Known rows, with every way that one mark hangs from another
{k_745 {k_502 k_536} {k_787 k_929}}: [ 14 -15  21 -10  42 -10  26 -25   1  -6   3   5   9 -16 -22   0  18  -8
   6  -8  -2 -18 -14 -10 -12  -2   3  -1  52  -1  20  16   8]
{k_874 k_380}: [ -5 -14  14  -8  -3  -2  21 -24  -5  -1  20  12  -2 -15  -5  -9  -9   5
  -8 -19  19 -16  -9  11  -8  23  21 -13  40  -3  12  24 -10]
{k_728 {k_380 k_464 k_874}}: [ -4   8  -1  -4  -7  13  16 -10   5  20   4 -10 -15 -14 -19  -5  12  15
 -30  -8  23 -38  -5  11 -12  23  19   9  35 -28   6  -2   2]
{k_464 k_380}: [  3   1  13  -9  -7 -11  16 -26 -14  14   9  -2  -8 -17 -10 -14   0   7
   4  -5  30 -20   4  13 -17  12  15 -15  48  -3  28  18   6]
{k_728 {k_380 k_874 k_972}}: [  1  20   6 -21  -5   1   9 -14   6  15   2  -2 -10 -28 -19 -12   2  13
 -20  -8  29 -36   2  16  -8  23   8   4  45 -26   1  -6   1]
{k_929 k_263 k_787}: [ -8  -5  -7  -2  11   8   6 -29   3  -4  10  18 -11 -24 -16 -21  22  -5
 -14 -24  -5 -15   6   2  -4   4  16  -5  48 -10  20  28  13]
{k_745 k_502}: [  1  -1   1 -11   8 -12  24 -11  -3   6  11   2   3 -16  -7  -2  16   8
   5 -18   6 -19  -7  -1 -13   1  12   0  48  -3  15  24  13]
{k_874 {k_380 k_721} {k_745 k_502}}: [-14  -5  15 -10  16   5  41 -15 -11   0   1  11   1 -15  -6 -12  -5  12
  -4 -30  11 -29 -16   2 -16  11  19 -10  51  -2  -6  30  -5]
{k_464 {k_380 k_721 k_728 k_874 k_972}}: [-11  28  21 -21   8 -20  20 -30 -12  10  -1 -11 -12  -3  -8 -12 -14  24
  -4 -12  46 -41 -14  14 -22  25   1  -9  66 -26  16 -14   7]
{k_307 {k_454 {k_464 {k_380 k_972}}}}: [ -7   4  24 -31  -8 -10  13 -21 -12   0   9  17   3 -31   5   5  -7  10
   7 -13  47 -28  18   4 -22  18  17  -7  52 -13  19   9  24]
{k_536 k_502}: [ -5  -5   1  -9   6  -1  19 -19   0   2  16  16  -6 -29  -8  -3   0   9
   7 -21  14 -24  -9  10  -9   5   5  -3  44 -11  15  28  -5]
{k_380 k_464 k_721 k_728 k_874 k_972}: [-15  17   6 -19  18 -12  24 -18  -8   2   9  -8 -16  -2  -6   4  -7  29
 -20 -24  34 -40 -24   5 -18  28   2   4  54 -45   9 -13  10]
{k_721 k_448}: [  6 -13   2 -24  -8   0  19 -13  -6   2  13   4   4 -15   0  -9  -1  -5
   6  -7   9 -15   6   1 -10   5  14  -1  44  -8  14  19   7]
{k_307 {k_454 {k_464 {k_380 k_728 k_874}}}}: [-20   1  32 -25 -11  -3  21 -21  -1  14   1   5  11  -6  -1   5  -7   9
  13 -10  38 -36   2  -1 -25  19  12   0  50 -16  21   2   7]
{k_611 {k_380 {k_721 k_448} k_874 k_972}}: [ -4  25   5 -31  16  -5  15 -13 -10   0 -10   0   4 -11  -1  -9  -8  13
  -6   5  23 -39  -6   9 -12  20  -2  -6  65 -35   3   8  14]
{k_454 k_307 {k_464 {k_380 k_721 k_874}}}: [ -6  20  15  -8   8  17  15 -11 -20   4   2 -13   9  -6  16 -13  -6  27
  -1  -1  49 -46  -8  -2 -15   9   7 -11  56 -21   9 -11  10]
{k_874 {k_380 k_464 k_721 k_972}}: [-10   4   7 -10  14  -4  24 -23 -14 -16  19   7 -17 -12   5   0 -13  27
 -31 -28  37 -32 -18  11 -10  33  22 -11  50 -24   4   6   9]
{k_787 k_929}: [  7 -17   6 -18  13   5  22 -23  -5   1  12  10  -5 -26 -18   0   0   3
  -5 -10  21 -20  -4   0  -2  10   7  -1  28 -12  26  24  -2]
{k_611 {k_380 k_464 k_874}}: [-11   7   3  -9  12  -5  17 -13  -6  15   4  -1  -2  -9 -17   4  11  16
 -14  -1  14 -32 -12   7 -18  25   2  -2  44 -39  19  22   7]
{k_307 {k_454 {k_464 {k_380 {k_721 k_448}}}}}: [ -8   0  18 -25 -12  13  21 -14 -13  -3  -5   3   5 -12  18  -6 -10   4
   8  -3  44 -35  13  -3 -16   6  32  -9  57  -2  11   8  23]
{k_380 k_728}: [ -4 -14  11 -11  -1 -17  21 -24  -7   8  18   3   1 -11 -13   1   1   6
   6 -22  17 -14  -7   7 -13  16  11  -4  43 -13  25  13  -2]
{k_787 {k_929 k_263}}: [  4 -16   7 -10  19  16   7 -31  -3  -5  14  17 -16 -19 -16 -14   7  -3
 -16 -15   9 -26   4   3   5   6   2   0  32 -12  25  24   5]
{k_611 k_380}: [ -2  -4   7  -6   7 -14  12 -21 -11  10   7   7   4 -21 -18  -1   9   7
   2  -4  15 -16  -3  12 -10  18   9 -15  45 -19  25  32   4]
{k_874 {k_380 k_721}}: [-10  -3  11  -3   4   4  22 -22  -9  -4   8   5  -8 -11  -1 -15 -14  11
 -16 -20  30 -27 -19  11   0  22  29 -21  45  -5   6  15 -10]
{k_454 k_307 k_464}: [  1 -13   7 -10   5  10  13  -6 -18  -4  26   3  20 -20  14   4   4  14
   7 -16  25 -20   2  -7 -10   8   9  -3  40 -17  15   8   9]
{k_380 k_464 {k_721 k_448} k_728}: [ -5 -11   1 -12   6  -3  33 -17 -14  -4  15  -8  -6   7   4   5  -1  16
  -6 -20  21 -25 -13  -1 -17  16  20   4  52 -22  16   1  15]
{k_307 k_454}: [ -8 -19   4 -18  -7  -1  12 -13   5   5   5  13  -5 -26  -9  -1  -5  -7
   0 -18  26 -20   1   3 -12  18  21  -6  32  -6  15  22  -2]
{k_263 k_929}: [  2 -15   1 -21  -3  -5  23 -17 -12   0   6  11  -3 -13 -23  -4   6   5
   4 -13  14 -12  -1  17   3   7  19 -11  38 -11  15  15   5]
{k_611 {k_380 k_464 {k_721 k_448} k_728}}: [ -7  -5   5  -8  12 -11  31 -21 -19  -3   9  -5   3   8  -3  13   7  20
  -4 -10  18 -25 -13   5 -20  24  15  -3  58 -28  22  14  20]
{k_454 k_307 {k_464 {k_380 k_728 k_972}}}: [  1   0  27 -19   5 -18  20 -26 -29  -7  31   2  20 -10  14  11  -3  31
  16 -20  45 -21   6   1 -28  21  -1  -3  60 -19  26  -9  23]
{k_380 k_874}: [ -5   5   3 -18   0   2  13 -11   3  16   3  -1  -4 -17 -12 -14  -3   2
  -5  -6  15 -28  -8   5  -9  12   5  -2  39 -22  12  11  -7]
{k_263 {k_929 k_787}}: [ -5 -11  -7 -20   3   0  30 -21  -5  -6   0  18   3 -22 -30  -4  19   5
   2 -17   5  -5  -3   8   0   4  26  -9  43 -10  17  24  11]
{k_454 k_307}: [  4 -16   0  -5   6   1  12  -9 -11  -2  21   0   8 -18   2  -4  -1   9
   3 -17  24 -17  -6   1 -13  16   5  -7  36 -10  16  10  -3]
{k_502 k_536}: [ 10  -8  15 -16   7  -4   5 -24 -14  15  12  -1   1 -25 -16  -5   0  -3
   6  -9  11 -16   5   8  -9  10  14 -17  42 -15  12  11  -8]
{k_728 {k_380 k_874}}: [ -1  10   4 -10 -11  12  11 -12   8  23  -2  -7  -8 -21 -22 -16   6   7
 -18  -4  23 -35  -2  14  -6  18  17   1  38 -18   4   2  -8]
{k_454 k_307 {k_464 {k_380 {k_874 k_745}}}}: [ -8   0  24 -22   4  18  25  -9 -22  17   6   3  20 -18   4 -10  -8  14
  13  -7  27 -36  10  -4 -31   7  -6   0  47 -25   8   5   0]
{k_561 {k_380 k_464 k_728 k_874 k_972}}: [-17   2  18 -20   8 -27  27 -16 -10   9  30  -5  -6  -1 -16  17 -10  27
  -9 -19  34 -30 -13  -1 -29  26  -3   1  44 -35  10   0  15]
{k_745 {k_502 k_536} {k_787 {k_929 k_263}}}: [ 12 -13  21  -1  48   1  12 -32   3 -12   5  12  -2 -10 -20 -13  25 -15
  -4 -13 -14 -22  -4  -5  -6  -5  -3  -1  55   0  19  17  16]
{k_454 k_307 {k_464 k_380}}: [  4  -4  18  -7  -1   4  15 -16 -25   1  21  -1  16 -14  14  -1   1  20
  12  -8  39 -24   7   0 -20  10   9 -10  50  -9  23   6  16]
{k_611 {k_380 k_464}}: [ -5  -6   2  -1  10 -12  17 -18 -15   8  13   4  -3 -15 -15  10  15  16
 -10  -8  15 -21  -5  10 -18  24  12  -8  43 -29  27  30  14]
{k_874 k_380 {k_745 k_502 k_787}}: [-13 -22  22  -2  18 -11  44 -15   4  -6   7  22   8 -12 -11 -15   5  -9
   3 -27  -8 -13 -15  -1 -24   8  11  -3  56   7   7  33  -1]

Rows
[  1  11  19 -27   1 -22  27 -31 -22  -4   7  -6  -3  -1   3  -7 -12  18
   8 -12  40 -26   0  11 -22  18  11  -8  71 -12  19  -6  21] : {k_464 {k_380 {k_721 k_448} k_728 k_972}}
[ -6  29  -3 -10   6   9  15 -10  -2   8  -2 -12 -25 -18 -13  -8   3  27
 -40 -13  41 -50 -11  13 -10  28  17   4  48 -39  -4 -16  12] : {k_728 {k_380 k_464 k_721 k_874 k_972}}
[  0  23  16 -27   1 -15  12 -24  -8  14   3   0  -9 -19  -9 -15 -10  14
  -4  -3  34 -33   3  14 -21  19  -3  -6  56 -23  16   1   9] : {k_464 {k_380 k_874 k_972}}
[-20  -6  28 -33   7 -21  32 -16 -12  19  18   7   2 -16 -26   4 -20  13
   9 -20  24 -26  -1   0 -32  18 -11  -4  44 -30   3  10  -4] : {k_561 {k_380 k_728 {k_874 k_745} k_972}}
[  1  17  16 -14  11   0  13 -18 -32 -11  14  -4   7 -18  20  -4  -7  32
   1 -12  57 -35   1   2 -17  15   8 -14  63 -20  14 -10  25] : {k_454 k_307 {k_464 {k_380 k_721 k_972}}}
[-12  -2  33 -32  -7 -21  20 -29 -13  -1  15  15   8 -20   3  14  -8  15
  14 -21  47 -25  13   3 -27  25  14  -2  57 -14  24   3  24] : {k_307 {k_454 {k_464 {k_380 k_728 k_972}}}}
[ -5  -8   8 -18   9 -25  25 -23 -13  -1  29   4  -9 -12  -8  15   2  22
  -8 -30  23 -18  -6   7 -22  27   6   6  47 -33  23   3  17] : {k_380 k_464 k_728 k_972}
[ -7   7   6 -25   1  11  24 -10  -3  20   3   4 -14 -30 -24  -5   1  15
 -27 -19  20 -39   8  11 -25  25   4  14  39 -42  -5  -1   2] : {k_728 {k_380 k_464 {k_874 k_745} k_972}}
[-22   5  18 -15  18  -4  30 -19 -13  22 -13   2   4 -10 -26  -7  -5  13
   3 -11  15 -36 -16   9 -21  22  -3 -10  52 -37  12  18 -14] : {k_611 {k_380 k_721 k_728 {k_874 k_745}}}
[-19   1  13 -20  11   4  33 -16  -7  21  -7  -1  -5 -12 -20 -14 -13   7
   0 -21  18 -35 -15   5 -18  14   3  -4  47 -31   5   5 -17] : {k_380 k_721 k_728 {k_874 k_745}}
[ -5  18  -4 -31  12   5  23  -7  -7  -4   4  -6 -12  -6   7  -6  -9  18
 -21 -10  25 -42  -9   1 -15  17   5   8  56 -39  -1  -7  20] : {k_380 k_464 {k_721 k_448} k_874 k_972}
[-12   5   8 -27  13  13  29  -9 -12  15 -19   4   7 -14 -13 -16  -7   1
   2   3   7 -37  -1   5 -19  11  -1  -6  55 -32   1  24  -5] : {k_611 {k_380 {k_721 k_448} {k_874 k_745}}}
[-12 -15  11  -8   2 -12  37 -14 -19  -1  26 -13  -4  13  -3  13  -6  20
  -3 -17  33 -25 -13  -6 -21  13  22  -7  48 -15  12   8  19] : {k_561 {k_380 k_464 {k_721 k_448} k_728}}
[-17   8   4  -7  13  -2  27 -16  -5   9   5 -12 -14   4  -9   0  -1  22
 -17 -20  26 -39 -27   3 -15  21  10   3  46 -36  13  -5   2] : {k_380 k_464 k_721 k_728 k_874}
[ -6  12   1 -25  10  -7  17 -11  -3   6  14   2 -13 -18  -7   1  -3  17
 -20 -16  21 -34  -7   4 -18  22  -1   8  44 -41   8   1  12] : {k_380 k_464 k_874 k_972}
[-12  15  21 -26  -1  -2  14 -21 -16  -3  -1   9  -6 -27  10  -1 -11  18
  -1 -13  58 -39   8   6 -16  17  24 -14  58 -14  13   1  26] : {k_307 {k_454 {k_464 {k_380 k_721 k_972}}}}
[-20  -8  15  -8   2 -17  30 -14  -7  16  27 -10  -5   6 -19  13  -5  20
  -7 -15  27 -28 -18  -3 -27  20   5  -2  36 -26  14   8   6] : {k_561 {k_380 k_464 k_728 k_874}}
[-11   2   5 -33  13   1  27 -10  -8  15   8  11 -11 -28 -15  -3  -8  12
 -14 -22  12 -33   2   3 -28  20  -8  11  42 -47   2   9   3] : {k_380 k_464 {k_874 k_745} k_972}
[-10   6   9 -25  11 -18  24 -19  -4   5  21   0  -7  -7  -9  11  -3  22
 -12 -24  22 -30 -14   4 -24  29  -4  12  48 -43  15  -5  11] : {k_380 k_464 k_728 k_874 k_972}
[ -2  10  19 -14   1  11  14 -11 -17   8  12  -7  18  -9  12  -7  -2  20
   7  -1  36 -36   2  -3 -21  10  -1  -3  51 -19  15  -3   9] : {k_454 k_307 {k_464 {k_380 k_874}}}
[  0  10  -1 -20  17 -11  21 -15 -22 -10   7   1  -3 -10   2   7   3  22
 -13  -7  25 -30  -4   7 -18  24  10  -4  62 -36  12  14  29] : {k_611 {k_380 k_464 {k_721 k_448} k_972}}
[ -1   7  14  -1   6  10  16 -15 -29  -3  11  -9   9 -10  17  -8  -1  26
   4  -8  50 -34  -2   0 -14   9  17 -17  55 -11  18  -2  16] : {k_454 k_307 {k_464 {k_380 k_721}}}
[  8  -6  17  -2  28 -19  18 -17  -1   2   5   0   9 -13 -14  -8  20  -9
  10 -11  -7 -13 -10  -1 -17  -1  10  -9  62   0  14  12  10] : {k_745 {k_502 k_536} k_787}
[ -9   5   4 -13  15 -19  26 -23 -17  -5  19  -3 -16  -8  -4   9  -3  28
 -16 -31  36 -29 -17   7 -17  27  12  -2  52 -34  18  -5  17] : {k_380 k_464 k_721 k_728 k_972}
[-14 -26  15 -12   4   7  36 -19 -13   5  21  19  -6 -18 -11  -2 -10   7
 -13 -31  10 -19  -3   6 -22  26  17  -3  34 -19   6  30  -8] : {k_874 {k_380 k_464} k_745}
[  2  18   0  -9  -1   1  10 -18  -7   5   1  -5 -17 -30 -14 -13   2  18
 -24 -16  42 -35  -2  19  -2  23  25 -10  50 -18   3  -6   8] : {k_728 {k_380 k_721 k_972}}
[ -3   6  -6   8  -2  13  18 -14  -8   9   4 -14 -23 -16 -13  -6  12  21
 -33 -15  37 -37  -8  13  -6  21  35  -4  40 -20   8  -1  10] : {k_728 {k_380 k_464 k_721}}
[ -9  -6  22 -20 -13   1  15 -19  -9   7   6  11   5 -23   3   1  -2   5
   9  -9  41 -27  14   1 -19  12  26 -10  46  -4  23  17  16] : {k_307 {k_454 {k_464 k_380}}}
[ -7   4  27 -14   2   0  21 -19 -18   8  17  -8  22   3  10   3  -3  25
  15  -9  36 -32  -5  -3 -27  16  -3   1  54 -21  21  -9   7] : {k_454 k_307 {k_464 {k_380 k_728 k_874}}}
[-12 -21  18  -4   2 -13  33 -28  -9  -4  32   7  -2   2  -5  11  -4  18
 -13 -32  19 -17 -18   8 -18  34  20  -2  40 -15  19  15  -2] : {k_874 {k_380 k_464 k_728}}
[ -4  -3  23 -17  33  -5  28 -11   2  18  -9   4  12 -16 -24 -17  10 -15
  12 -10 -18 -24  -7  -5 -27  -3  -6   0  60 -15  -2  12  -5] : {k_380 {k_874 {k_745 {k_502 k_536} k_787}}}
[-13   8  27 -27  -5  12  26 -16 -17  28  -2   6   8 -24  -8 -15  -5   8
  10  -3  20 -36  14   2 -24   2   3  -3  51 -26  12  15   3] : {k_454 {k_464 {k_380 {k_874 k_745}}}}
[  0   5  24 -21  -1 -33  20 -36 -17   7  18   2  -3 -13 -10  -1  -6  18
   9 -18  36 -17   2  16 -25  24   5  -8  59 -15  29   3  14] : {k_464 {k_380 k_728 k_972}}
[-13   6  18 -13  -7   7  16 -18 -13   3  -4   4  -3 -19   7  -5  -6  11
   1  -9  52 -38   5   3 -13  11  32 -17  51  -7  17   9  17] : {k_307 {k_454 {k_464 {k_380 k_721}}}}
[-13  17  25 -38  -5  -3  12 -16  -4   7  -1  12   3 -25   5  -1 -13  11
   2  -6  45 -41  13   2 -23  18   7  -1  54 -23  10   1  18] : {k_307 {k_454 {k_464 {k_380 k_874 k_972}}}}
[-20  17  20 -20  -5  15  15 -13  -4  10 -14   0  -2 -14   5 -11 -10  10
  -4  -2  51 -51  -2   0 -14  12  22 -11  51 -16   9   1   9] : {k_307 {k_454 {k_464 {k_380 k_721 k_874}}}}
[-14  20  11 -19  10 -11  15  -9  -9   7   8  -7 -13 -15 -11  -8 -18  20
 -13  -7  46 -40 -14   3 -11  15   5 -18  47 -25  -2   1   8] : {k_561 {k_380 k_721 k_874 k_972}}
[  1 -16  22 -11  30 -12  30 -16  -5  11   0   9  11 -22 -22 -12  14 -16
  16 -17 -16 -12  -1  -4 -26  -4   4  -6  60  -5   6  20   2] : {k_874 {k_745 {k_502 k_536} k_787}}
[-15 -21  26 -16  10 -12  48 -23  -8   4  16  16  15  -8 -12   4  -2   9
  11 -37  -1 -15 -11   0 -28  17   9   2  50  -2   5  31  -8] : {k_874 {k_380 k_728} {k_745 k_502}}
[ -5  34  12 -22   7  -8  14 -22 -11  10  -7  -8 -16 -15  -6 -21 -13  21
 -11  -2  47 -44  -8  15 -16  19   3 -14  62 -25  11  -6   9] : {k_464 {k_380 k_721 k_874 k_972}}
[ -5  17   6 -12  19 -18  12 -22 -18  -1   0   5  -6 -25 -11  -4   1  20
  -9  -8  33 -28  -8  16  -7  25   7 -21  58 -29  17  16  13] : {k_611 {k_380 k_721 k_972}}
[-17  14  12  -6  16 -12  20 -21  -7  13  -7  -7   1   0 -18  -2   0  19
  -3  -5  24 -37 -25  11 -12  25   3 -13  55 -33  19   9  -4] : {k_611 {k_380 k_721 k_728 k_874}}
[-14 -22  20 -11  19 -13  37 -21  -5 -12  20  26  -9 -19  -9  -7  -7   2
 -18 -32   8 -15  -8   6 -27  29   9  -1  52 -20   9  18   6] : {k_874 {k_380 k_464 k_972} {k_745 k_787}}
[-10  23  -2 -19  18  -1  17 -11  -7   1   4  -5 -21 -14  -3  -6  -6  24
 -28 -15  33 -44 -17   6 -13  22   6   0  49 -43   4  -7  13] : {k_380 k_464 k_721 k_874 k_972}
[-10   2   8 -25  12   2  33  -4   1  21  -5   6   7 -20 -17 -10   5   1
   7 -17  -5 -30  -4  -4 -24  -1  -5   9  45 -20   0  25  -3] : {k_380 {k_874 {k_745 k_502}}}
[  6   3  -3  -8 -11  16  17 -13  -6   5  -3 -10  -7 -14  -6 -17   5   5
 -15  -5  28 -31   2  11  -1  11  33  -4  50  -6   1   0   6] : {k_728 {k_380 {k_721 k_448}}}
[-11   5   5  -7  12 -16  22 -13 -21  -2  23  -6 -20 -14  -8   8  -8  29
 -20 -18  48 -32 -11   4 -16  18  16 -16  44 -25   7   7  24] : {k_561 {k_380 k_464 k_721 k_972}}
[-16 -11  17 -25   3  -2  31 -16  -4  24   4   7   3 -15 -23  -8  -9   0
   8 -21   4 -25  -5   4 -23  14  -5   4  40 -29  10  14 -18] : {k_380 k_728 {k_874 k_745}}
[-15  18   0  -3  20   2  18 -12 -10  11  -6  -7 -11  -6 -12  -2   7  23
 -22  -2  25 -43 -21   9 -14  24   9 -10  49 -41  14  13   7] : {k_611 {k_380 k_464 k_721 k_874}}
[ -6   8  -6 -20   6  15  25  -5  -5   3  -1 -11 -10   1   5 -10  -5  11
 -18  -6  19 -40 -13  -1 -13  11  13   6  48 -31   2   0  11] : {k_380 k_464 {k_721 k_448} k_874}
[-21   1  14 -15   7   6  29  -5 -12  23  -3  -3  -9 -16 -23 -16 -19   7
  -4  -9  29 -38  -9   0 -18   5   7 -18  39 -22  -5  18 -10] : {k_561 {k_380 k_721 {k_874 k_745}}}
[-18 -13  12 -21   8   0  36 -14  -6  22  10   3  -4  -8 -21   2  -3  10
  -4 -26   6 -28  -8   0 -31  20  -3  12  38 -39  11  11  -7] : {k_380 k_464 k_728 {k_874 k_745}}
[  2 -14   8   4  39  -1  21 -25  11 -18   8  17  -9  -7 -14 -16  27 -11
 -11 -18  -8 -24 -11  -8  -3  -6  -1   8  53   3  26  26  24] : {k_745 k_502 {k_787 {k_929 k_263}}}
[-13  13  -5  -7  12   9  20  -8  -4   9   0 -10 -19  -6  -5  -9  -1  18
 -25 -12  28 -43 -21   3 -10  16  14  -2  43 -35   7   1   4] : {k_380 k_464 k_721 k_874}
